Every row comes from one small tree of marks. The marks that hang from a mark follow it in brackets, in alphabetical order. Every link used is in the known rows. Which tree was each row made from?
Known rows
L{N{E T{C} W}}: [ -1  19   4   8  10   7  -5   6   2 -20  14 -15   0   2  16   4  12  13
  -1   3   3 -32   5  -3]
W{N{E L T} V}: [-13  18   0  13   4  -8  22   5  16 -12   8   1   4  13  15  -6  -1  -3
 -11  -3  23 -24  -6   3]
L{N{E}}: [ -7   5  -8   7   8   3 -10   4  -1  -8   0  -5 -16  19  20  26  15   9
 -12  -1 -11 -20   2  15]
W{N{E L}}: [ -9  17  -1  11   3  -8   4  13   8   2  -7  -1 -13  10  23  21   3 -14
  -4   0  10 -21  -1  11]
R{C{T}}: [-14   2 -16  14   2 -13 -25   2  -4  16  -4   1 -12  35  38  19  12  17
  -7  -3 -14 -11   1   2]
W{N{L T}}: [-29  19 -10   1   8  -5   3   3   8   3  -1  -3   0  14   8  -5   6 -13
   1  -4  16 -20   1  -5]
L{N{E{K} T W}}: [  1  14  -2   2  18   0  -1  -2  -6 -27  16 -14  -8  13  -1  -1  11   6
  -9  -2  -7 -19  -2   8]
W{N{E L} V}: [ -5  16  -3  16   0 -11  21  12  15 -10   0   5  -6   7  24  14  -5  -5
 -11   2  15 -25  -6  10]
N{W}: [  4   4   4  -2   7  -7  -9   2  -1  -8  -2   1 -12   5  11   4   7   5
   5   3 -13 -14   1   6]
L{N}: [-18   4 -18  -1   7   5 -12  -1  -3  -3  -3  -3 -14  18  16  19  16   7
  -9  -1 -13 -19   2   7]
R{C}: [-14  -1 -10   8  14 -14 -22   9  -9  14   3   5  -9  19  28  17  14   5
  -2   0 -19  -7   5   4]
K{E{N{T}}}: [-14 -15 -13 -25   8  -6 -10   0   2   0 -13  -1  -6  13   2  -2   1  -8
   1   6  -8   3 -10   0]
W{V}: [ -7  -6  -8   5   5  -6   0   1   4  -9  -2  13  -7  12  22   3   0  13
  -5   4 -11 -10  -1   4]
E{K N{W}}: [  9  -1  -1 -15  11 -12  -3   4  -6 -13  -5   2 -10  -3   4   7  -8 -11
   8   8 -23  -6  -4   9]
L{N{E W}}: [  8  13   2   5   8  -1  -2   1   2 -19   6 -10 -14   9  11  19  15   9
 -10  -1  -7 -27   1  16]
E{K N{T{C}}}: [-13  -5 -11 -11  14  -1 -14  10  -8   0  -1   3   3  -1  17   0 -10 -11
  14  12 -16  -3   5 -10]
K{E{N{W{V}}}}: [ 11  -9  -3 -19  -3 -14  14   2  10 -19  -9   3  -8  -3   2  -2  -9   1
  -6  12 -12  -7 -20   9]
N{E{K} L W}: [ 11  19  14   7  10 -19   6  13  -6 -16   8  -7 -19  -3  10   7  -1  -4
   9   1   0  -9  -2  12]
C{R T}: [-15   0 -12   9  -3 -11 -21  -9   4  14 -21  -4 -11  26  43  18  -1  13
  -9   4 -17  -9   0  -3]
K{E{N{T W}}}: [ -1  -5  -1 -27   6 -10  -3  -1   6 -12  -8  -7  -5   4  -9 -11   0  -7
   2   7  -5  -3 -12   1]
K{E{N{L}}}: [ -9  -1  -5 -22  -2 -15   3   9   2   6 -16  -4 -18   2   7  12  -3 -15
   8   5   1   3 -11   7]

Which tree is each row?
[  3  21  22   6   9 -13   7   6   5 -15  13 -10  -4   2   4 -11   8   2
  10  -6  18 -15   2   4]
N{E L T W}
[-11   2  -9  12   7  -1   8   3  14 -13   3   7   5  20  16  -2  -2   0
 -19   2   5 -25  -3   4]
W{N{E T} V}
[ 18   4  12  11   4 -10  10   5   8 -24   6   6  -8   3  17   2  -1  15
  -7   4  -6 -20  -5  12]
N{E W{V}}
[  4   8   7 -24  -2 -19  12   7   5  -7  -9  -9 -16  -8  -2   4  -4 -13
  10   6   5  -4 -15   8]
K{E{N{L W}}}
[-20   1 -18   6   8   0   7  -3  12  -9  -1   9   8  19  12 -10  -1   1
 -16   2   2 -23  -5  -3]
W{N{T} V}
[ -2   1   6 -17   9  -6  -3  -1   6 -11   2  -1   6   3  -4 -10   1  -3
   8   1  -6 -12   0   1]
E{N{T W}}
[-19   5  -4 -19   1  -8   0  12   4   4  -7  -8  -4  -8  12  -3  -4 -12
  16  10  11   0  -6 -10]
K{E{N{L T{C}}}}
[ 15   3   8   5  13 -13  -7   9  -9 -19   2  -1 -19   5  14  10  -1  -1
   0   5 -19  -8   0  14]
N{E{K} W}
[  0   1  -1 -17  16  -9  -3  -1  -4 -16   2  -1   1   2  -6 -13  -5 -10
   9   3 -14  -5  -1   1]
E{K N{T W}}
[  8  11   9   9  15  -5 -10  14 -11 -19  12  -5  -5  -4  17  -3  -2   2
   9  10  -8 -12   6  -4]
N{E{K} T{C} W}
[ -5  -5  -2   5  18  -5 -13   5 -10 -10   5   1 -11  19  13   0   2  -1
  -2   1 -12  -1   5   5]
N{E{K} T}
[  2  20  16   4  15 -17   7   7  -5 -20  16 -10 -10   2   1 -12   2  -4
   9  -4  10  -7  -1   4]
N{E{K} L T W}
[-26  11 -16   3  11  12 -15   3  -2  -3   5  -7   1  10  19   5  14  10
   0   3  -2 -22   9 -11]
L{N{T{C}}}
[  7   4   9   4  17  -9  -5   5  -7 -22  10  -4  -9   9   4  -8   2   0
   1   0  -9  -8   1   6]
N{E{K} T W}
[-18  16 -10   7   0 -10  20   6  13  -5  -3   7  -3   7  19   5  -4  -6
  -8   3  11 -24  -7   2]
W{N{L} V}
[ 10  20  22   8   5 -16   7  11   2 -13   5  -6 -16  -3  14   9   5   2
   9  -1   8 -16   1  13]
N{E L W}
[ 11  -1   3 -10   2 -11  13   2  11 -18  -1   8   1  -5   7   0  -8   4
  -1   6 -11 -17  -6   8]
E{N{W{V}}}
[ -2  15  13 -11   3 -15  28  -1  14 -20  13   0  12  -8  -4 -23  -6   0
   8  -1  17 -15  -7  -1]
E{N{L T W{V}}}
[-15   6  -8   4  12   6  -9  -1   1 -11   8  -8  -5  23  12   7  17   8
 -11  -6  -2 -19   5   6]
L{N{E T}}
[-10  13  -6   0   9   3  14 -12   8 -28  16  -5   6  11  -1 -18  12  20
 -13  -3   4 -29  -5   0]
L{N{T W{V}}}
[  3  -7  -2 -22   2 -11  17  -3  12 -23  -2   0   3   1  -7 -22  -7   3
  -6   7   0  -7 -18   0]
K{E{N{T W{V}}}}
[-19   0  -4 -23   3 -13   4   4   4   2  -6  -7  -7   6  -1  -8   0 -12
   7   1  11   4 -11  -1]
K{E{N{L T}}}
[-17  18  -5  10  13  -9   6   9  -1  -6   3  -6  -6  15  11   3  -1 -20
  -4  -1  10 -13  -2   3]
W{N{E{K} L T}}
[ 14  16  14  11   7 -21  23  10   0 -28  14   0 -14  -5  12  -2  -7   4
   0   4   5 -11  -8  11]
N{E{K} L W{V}}
[-19   8   2 -15   8  -8   3   3   5   1   1  -1   4   5   3  -6   1 -10
  13  -4   9  -5   2  -2]
E{N{L T}}
[ -5  17   7 -18  12 -16  12   2  -1 -13   8  -7   1  -5  -9 -17  -7 -13
  16  -1   4  -6  -2  -1]
E{K N{L T W}}
[-33  25  -7   9   8  -5  -1   5  10  15  -5 -11   8  -5  35   6  -6 -12
   2   9  10 -22   5 -21]
W{N{L T{C{R}}}}
